Each row was made from one walk, in order. Every step used is in the known rows, and no mark comes twice. Write each row's walk.
Known rows
robep -> lasof -> nural: [ -2   6  -8   3 -20 -19  23  16  13 -17  14  -9 -10   9   8  12  -3   7
 -17  12  11 -20 -13  14   0 -17  -1  -2  -2   2  12  10   5]
vado -> nural: [ -4  14  11 -15  -7  -7   8   5  20   1   0 -10  15   7  -2  13  10 -14
   1   6  15  -5   0   9  -5 -16  27   3  12   8   4  19  13]
vutu -> robep -> lasof: [ -6  20   9  17 -22 -19  15  30  11  -9  25  -4  -2   1   9  11  19   4
  -2  -7   9   2 -24   2   5 -26  -3  12   9  11   8  10   3]
nural -> lasof -> robep -> vado -> piro -> vutu: [  0  15   0 -26 -12   6  -4   3  20   2  21  11 -14 -38   6   2   7  10
  26 -12  -7  11  13   6  25 -24 -10  19   5   8 -10   9  36]
vutu -> piro -> vado: [ 27  33   1  -6   7 -21  -5  -2   1  17  24 -12   4  -7  -3  -2   9  -9
  17 -14  -1  16  12   8   6 -30   1   3  11  24  -2  11  13]
piro -> vado -> nural -> lasof: [ -8  15  11 -15 -16   3   2   2  11  10  11   3  24  -3   3   8   3 -32
  12  -6  15  -3  10  13  -4 -20  19  -1   5  12  -3  22  25]
piro -> vado -> robep: [  0  23  17 -11   3 -18   5   3   5  21  34 -15  13 -17  -9   6  14  -8
  21  -4   3  19   8   2  15 -10  24  14  30  11 -13  10  29]
nifup -> nural -> lasof -> robep -> vado -> piro: [  4   5  17 -14 -30 -10   2 -12   1 -10   9   3  -6 -19   0  -4 -16  -5
   7   5   4   0  12  10   7 -20  -5  16 -15  -1   1  14  27]
nifup -> nural -> lasof -> robep -> vutu: [ -2   4   6  22 -36  -3   6  18  -8 -16  -3  19  -4 -12   0  11  -3  -6
  -7  14  -7  -5  -6  16   7 -31  13  24   9 -11   4   1  30]
lasof -> nural: [ 12   8  -9  -6 -11 -19  14   2  12  -7   4 -20  -7   1  -3   8   4   2
  -6  13   9 -11   2   9  -4  -8   8   6   7   6   4   6  10]
nifup -> nural -> lasof -> robep: [ -8   8   5  13 -30  -6   1   5 -16 -12  -9  10   0   0   2   7 -10  -9
  -1  12  -5 -16   1   9  -7 -23   6  21  -2 -13   7   9  34]
tagu -> suto -> vado -> nural: [ 22   7  12 -31  -2  -4   2 -16  15  44  11 -22  21   4   6   8  13   6
   0  -9  18   3   0  13 -15   9  36 -13  22   6  -8  34  18]
nural -> lasof -> robep -> vutu -> piro: [  1  11  -5  20 -13 -11  11  28  -5  -2  15  14 -17 -19   7   6  10   5
   5  -8 -22   8 -10  17   9 -38 -10  21  14   8  -6 -11  19]
robep -> vado: [ 16   4   1 -14  -3 -19   7 -10  15  -1  17 -17   4  -8  -4   3   9   7
  -3  10   5  10   7  11   7  -9  16   7  11  18  -2   9   3]
piro -> vutu -> robep -> vado: [ 25  32   1 -14  -8 -14   5  16  37  -1  29 -11   2 -33  -3   6  27  13
  13  -7   9  21  -1  -4  23 -25  10  21  30  27  -6  20   9]
tagu -> suto -> vado -> robep: [ 13   4  14 -28   5 -16   4  -7  -2  50  34 -24   3  -8   4   6  21  18
   8 -15   0  17  -1   7  -4  20  32   0  40   0 -16  21  27]
suto -> vado -> robep -> lasof -> nural: [ -9   6  15 -15 -17 -26  39  18  12  13  42 -24 -10 -15  12  14  -3  20
  -9  -4   9 -10 -20  17  -1  -2  10   7  17   4 -13  22  14]
lasof -> robep -> vutu -> piro: [ 19  21  -1  18   0 -18  10  19   5   3  13  -1 -12 -18  -6   8  16  17
   5  -2 -13  18 -10   9  18 -38  -1  22  23  14  -8  -9  14]
nural -> nifup: [  5   1  -5   0 -15 -12  -5  -3   4 -15   5  -7  10   0   4   6  19 -20
  -1  17   3 -16   3  11   2  -7  15   6  10  -6  12  11  19]
lasof -> robep -> vutu -> piro -> vado: [ 34  31   5  15   2 -15   2   8   4  14  24  -2   4 -27 -11   5   9  12
  17  -6  -6  27  -1   5  27 -45  -1  16  24  24 -15  -3  19]
tagu -> suto -> vado -> piro -> vutu: [ 28  22   0 -51   2   1 -22 -11  21  47  26  -8  -7 -20   9   2  27  17
  23 -29  -3  13  15   2   7   7  17  -6  22   1  -7  27  35]
robep -> lasof: [-15   7  -2   4 -14 -13   9  14   4  -8  17   0  -3  11  10  14   8   2
  -9   4  -3  -7  -9  13   3 -20   5   1   3   1  11   6   8]
lasof -> robep: [  3  10   1  11  -2  -9   1   1  -4   3  -2  -7   1  -5  -7  12  10  14
   7   9  -5   2  -2  -1   4 -17   9  19  14   1  -6  -3  24]
suto -> tagu: [-10  -5   3   2   7  -9  -4 -11   7  12  -7 -11   6  10  -2  12  20   1
   7   6 -10  11   8   3 -11  -2   8   9  14   5   3   6  17]
tagu -> suto -> vado: [ 28   3   0 -22   0 -11  -7 -18  -1  44  17 -20   5   0   8   5  17  18
   1 -10   1   8   4  10 -12  16  25  -8  24   3  -6  19  19]
vutu -> piro -> vado -> robep -> lasof: [ -4  30  16  -2   3 -27  15  23   3  14  53  -6   2  -9   5   5   8  -4
  14 -21  -2  16  -6  12  18 -34   1   4  18  18  -6  16  16]
vutu -> robep -> lasof -> nural: [  4  18   1  14 -29 -24  29  31  20 -15  24 -12  -8  -1   5  13   8   9
 -13   5  21 -11 -26   3   3 -24 -10  10   7  12   9  14   1]
piro -> vado: [ 15  19   3  -7  -2  -9  -5  -9   6  13  16  -9  15  -8  -6   5  10  -7
  14   1   3   9  11   3   8 -15  16   5  15  13  -5   8  19]
vutu -> robep -> lasof -> nural -> nifup: [  9   8  -4  20 -39 -22  24  24  20 -32  22  -9   0  -5  10   8  13  -7
 -17  15  25 -25 -26   8   6 -21  -9   9   1   4  16  25   6]
vutu -> piro -> vado -> nural: [ 21  35  14 -17   6 -14   6   2  18  17  19 -13  21  -2  -5   3   5 -20
  16 -13  15  10  10  10   3 -37  13  -3  11  28  -3  26  11]
robep -> lasof -> nural -> nifup: [  2  -4 -12  10 -30 -17  20   9  14 -33  15  -6  -2   6  10   8   1 -12
 -24  23  13 -34 -13  19   3 -16  -1  -3  -5  -8  19  19  10]
nural -> lasof -> robep -> vado -> suto: [ -3  -6  -3  -4 -19 -10  -6 -13   1  14   6   4  10 -10  13  -2   7   5
   2  13 -13   3   8   9   5  -5   2   4   9   7  -8  11  12]
nifup -> nural -> lasof: [-10   8   3  -1 -31 -11   0   8 -11 -14  -2  10   0  10   8   2  -4 -25
  -6   7  -2 -19   7  16 -14 -16  14   8  -2 -11  16  14  25]
nifup -> nural -> lasof -> robep -> vado -> suto: [  5  -2   4  -3 -32 -16  -8 -16  -4   1  -2   6  15  -4  11  -7  -7  -6
  -9  21  -5  -8   9  14   0 -13   9   4   1  -2   1  25  18]

Write each row's walk
[ 23  16  10  -2 -12 -25  13   5  21  -2  24 -21   5 -18  -5   2  18  10
   4   1  14  21  -4  -1  10 -17   9  18  18  27  -4  14  -2] | vutu -> robep -> vado
[ 30  15  11 -20   7 -26  11  11   5  48  49 -16 -11 -21   4   3  25  21
   4 -24  -8  33  -8  21   7  -2  23   2  47  12 -18  13  18] | tagu -> suto -> vado -> robep -> vutu -> piro
[ 35  34   8 -40  -8  -6 -14   1  29  49  37 -11  -7 -30   7   3  38  21
  29 -39   6  24   1  -9   9   0   8   3  30   8 -11  31  31] | tagu -> suto -> vado -> piro -> vutu -> robep
[  9  23  11  -6 -15  -5   9  19  18   8  26  10  13 -15   5   3   6 -30
  12 -15   7  10   1  26   9 -45  11   2  14  24  -3  16  13] | robep -> vutu -> piro -> vado -> nural -> lasof
[ 18  23   5 -30   1  -4  -4  -6  30   5  21  -4  -9 -37  -8   4  13  22
  25  -7   0  18  13  -3  32 -24   0  20  14  13 -13  10  31] | lasof -> robep -> vado -> piro -> vutu
[ 11  34  15 -11  12 -27   6   9   3  22  42 -15   5 -14  -8   0  13  -7
  24 -19  -2  23   8   5  13 -25   9  11  26  22 -13  12  20] | vutu -> piro -> vado -> robep
[-14   2  -2  11 -15  -1   2  10 -13   0  -1   6  -4  -7   4  10   5   3
   8   2 -12  -6  -1   6  -3 -14  -3  20   6  -3  -4  -4  27] | nural -> lasof -> robep
[ 13   0  17 -22 -16  -6  10 -10  20   6   8 -20  24 -10  11   8  13 -19
   1   7  20 -20   0  20 -11  -3  29   1  11   1  -3  40  18] | suto -> vado -> nural -> nifup
[  8  17   3  21 -26 -15   9  24 -12 -13   5  17 -11 -12   3   3  -4  -6
  -5   1 -13  -1  -8  23   5 -45  -3  21   7   0   4   2  23] | nifup -> nural -> lasof -> robep -> vutu -> piro
[ 17   6   5   2  -1 -16  10 -12   8   3  10 -17   4 -16  -8   7   3  22
   3  14   2  15   4   2  14 -16  10  18  14  15 -13   3  11] | lasof -> robep -> vado
[ 29  32  16   5   1 -10  12  11  20  15  20  -3  17 -22 -14   8   8   1
  18  -5  11  24  -4  10  22 -52  13  11  23  26 -15  14  19] | lasof -> robep -> vutu -> piro -> vado -> nural
[ -2   1   7 -15 -17  -4   3 -11   5   1  16   1  -8 -25   4  -1  -3   7
  15  -6  -3  10  11   7  12 -13 -12  15  -6   9  -9   1  24] | nural -> lasof -> robep -> vado -> piro
[  1 -12   3 -15   3 -19 -12 -33  20  27   0 -13  20   7   4  -1  23   6
   2  17 -11  20  18   8  -3   7  12  -8  16  14  -1  22   0] | robep -> vado -> suto -> tagu
[ 18   0 -12   0 -22 -17  10  -3  13 -24   4 -15   3  -1   1   4   7 -15
 -12  24  14 -27  -1  12  -2  -7   7   5   4  -5  11  15  16] | lasof -> nural -> nifup
[ 20  14   3   3   6 -20 -19 -14  18  39  13   2  20  -2   1  -2  30  -4
  14  -2 -19  34  14  12   8 -24   4  -8  27  22  -5  16   9] | robep -> vutu -> piro -> vado -> suto -> tagu
[-15  18  17  -1  -5 -15  12  16   6   9  45  -3  10 -11   1  12   8  -4
  10  -7   2  11  -4   7  19 -19  15   6  21   8  -7  14  23] | piro -> vado -> robep -> lasof
[  0  31  -2 -32  -4  -1 -15   7  25   4  16   2 -11 -18   0   6  25  -2
  24 -14  -5   6  14   1  16 -18   7   9  12   1   3   9  33] | vado -> piro -> vutu
[ 25   7   8 -40  -4  -9 -14 -27   5  46  23 -18  -3  -8   8   0  17  15
  13 -22   2  13  11   5  -7  18  12 -10  14   2  -3  19  23] | tagu -> suto -> vado -> piro
[ 19  34  14 -24 -11  -8  16  19  53   0  24 -13  16 -27  -4   9  25   0
  13  -6  28  18  -5   0  20 -31  23  16  29  29  -7  36  10] | piro -> vutu -> robep -> vado -> nural
[-11  -6  -1  -4   0 -13 -20 -22  11  28 -11  -4  16  19   8   3  29  -1
   4  13 -19  10  12   4 -14   8  11  -6  18   0   5  16  14] | vado -> suto -> tagu
[  0  11  16 -12 -26 -10  21  14  28  -3  20  -8  14 -15   7   4   9 -16
   2  -5  26   9  -7  11  -2 -21  10  14   9  25  -3  27   3] | vutu -> robep -> vado -> nural -> lasof
[ 28  27  -2  -3  -7 -24 -16   1  14  28  27   2  15 -10   4  -5  24  -8
  10  -4 -13  23   9  16  21 -30  10  -8  26  22  -5  13   3] | robep -> vutu -> piro -> vado -> suto
[-23   3   5 -12 -20   0  10  13  10  -2   0   4  10   7  10  11   5 -27
   2   0   8 -13   1  16 -13 -14  18   3   5   1   5  15  18] | vado -> nural -> lasof
[ -7  38   7 -11 -22  -7   0  36  33  -4  35   9 -16 -21   9  10  28   5
  20 -26   6   7 -12  -4  23 -33 -11  13  11   7   9  19  22] | vado -> piro -> vutu -> robep -> lasof
[ 12  22 -13   9 -36 -12  17  36  35 -31  27   2  -6 -16   9  12  24  -5
  -8   6  21 -25 -22   5  17 -32  -6   9  11   0  14  31  17] | piro -> vutu -> robep -> lasof -> nural -> nifup
[  3  38  17 -25 -20 -10   5  27  34  17  45  -2 -14 -34  17  10  25  20
  22 -37   7   7 -15   1  14 -24  -7  13  13  11  -6  30  21] | suto -> vado -> piro -> vutu -> robep -> lasof
[  7   0   6 -19 -12 -22  26   5   9  34  44 -24  -6  -4  12   9   3  27
 -13  -8  11  -3 -17  15  -3  14  17  -9  24  -2 -10  27  20] | tagu -> suto -> vado -> robep -> lasof -> nural
[ 15  13  10 -11 -12  -1  -1 -13  23  -4   8 -10  36  -5  -3   5  11 -38
   9  13  26 -10  10  10   7 -21  27  -3  11   7   3  33  22] | piro -> vado -> nural -> nifup
[  6  42   7 -21 -13  -8  -9  24  32   6  24  -1 -11 -28  -3   6  34   3
  30 -23   5  15   3 -11  18 -25  -2  21  21  10   0  15  28] | vado -> piro -> vutu -> robep
[  2   3   6  -7   6 -11 -27 -33  12  41  -1  -6  29   9  -1   1  26  -8
  18   9 -12  19  22   0  -3   1  13  -9  20  12  -4  22  18] | piro -> vado -> suto -> tagu
[-29   9  12   1  -9 -17  20  27   2  -4  33  -3  -5   0  10  13  12   2
  -3  -2  -1   3 -15  12   9 -13  12   9  20  -1   2   8  18] | vado -> robep -> lasof
[  7   1   7   2 -25 -11   9  -6  -7 -14   3   1   4 -11  -1   0 -16  -1
  -5  16   0  -5   6  14   3 -22   7  19  -3   1  -1  14  21] | nifup -> nural -> lasof -> robep -> vado
[ -3   1  14 -16  -4 -15  12   7   0  39  44 -14   0  -3  15  10  14  21
  -3 -17  -1  10 -14  15   1  13  23  -7  29  -4  -9  22  21] | tagu -> suto -> vado -> robep -> lasof
[  0  26   9 -23 -23   0  14  28  43  -3  24   1  10 -28   6   9  19 -12
  12 -13  21   7  -3   7  12 -31  14  18  22  23  -5  35  14] | piro -> vutu -> robep -> vado -> nural -> lasof
[ 23   9  17  -7 -24 -16  19   0  38 -20  18 -20  26 -18  -1   4  19 -20
  -2  13  37   2  -9   8  10 -22  21  11  16  21   2  39  -1] | vutu -> robep -> vado -> nural -> nifup
[  1   4   6  -9 -16  -5   4  -1  20 -16  -2 -10  23   4   3   9  16 -32
  -5  18  19 -19   0  14  -2 -15  26   1   8  -3  11  27  18] | vado -> nural -> nifup
[ 11  -1  11  -2  -5 -25  -7 -19  29  25   8 -16  21  -4   3  -2  32  10
   7   9  -1  31   4  -4  -1   0   4   3  23  25  -3  27  -4] | vutu -> robep -> vado -> suto -> tagu
[ -5  18  10  -3 -12 -23  26  15  15   4  43 -12   3 -11  -2  10  -3  -1
   1   3  15  -1  -8  10  17 -18   7   3  16   9  -6  17  21] | piro -> vado -> robep -> lasof -> nural
[  9  -3  10 -17 -13   9   4 -10  -1  44   5  -5  16  -7  13  11   4   9
   7 -13   9  -1  -7  14 -16   4  21  -1  16  -2 -14  28  33] | tagu -> suto -> vado -> nural -> lasof -> robep
[  9  37  -1  -4  -9 -10  -2  29  24   1  17  -3  -2 -20  -2  12  35   4
  18 -13   3  11  -6  -7  12 -26  10  22  33  13  -1  15  20] | piro -> vutu -> robep
[ -4  10  23 -21   0 -21  16   7   3  29  34 -25  -1 -19   5  10  13  13
  12 -11  -1   9  -3   9  -4   7  26  16  33   6 -21  18  22] | suto -> vado -> robep
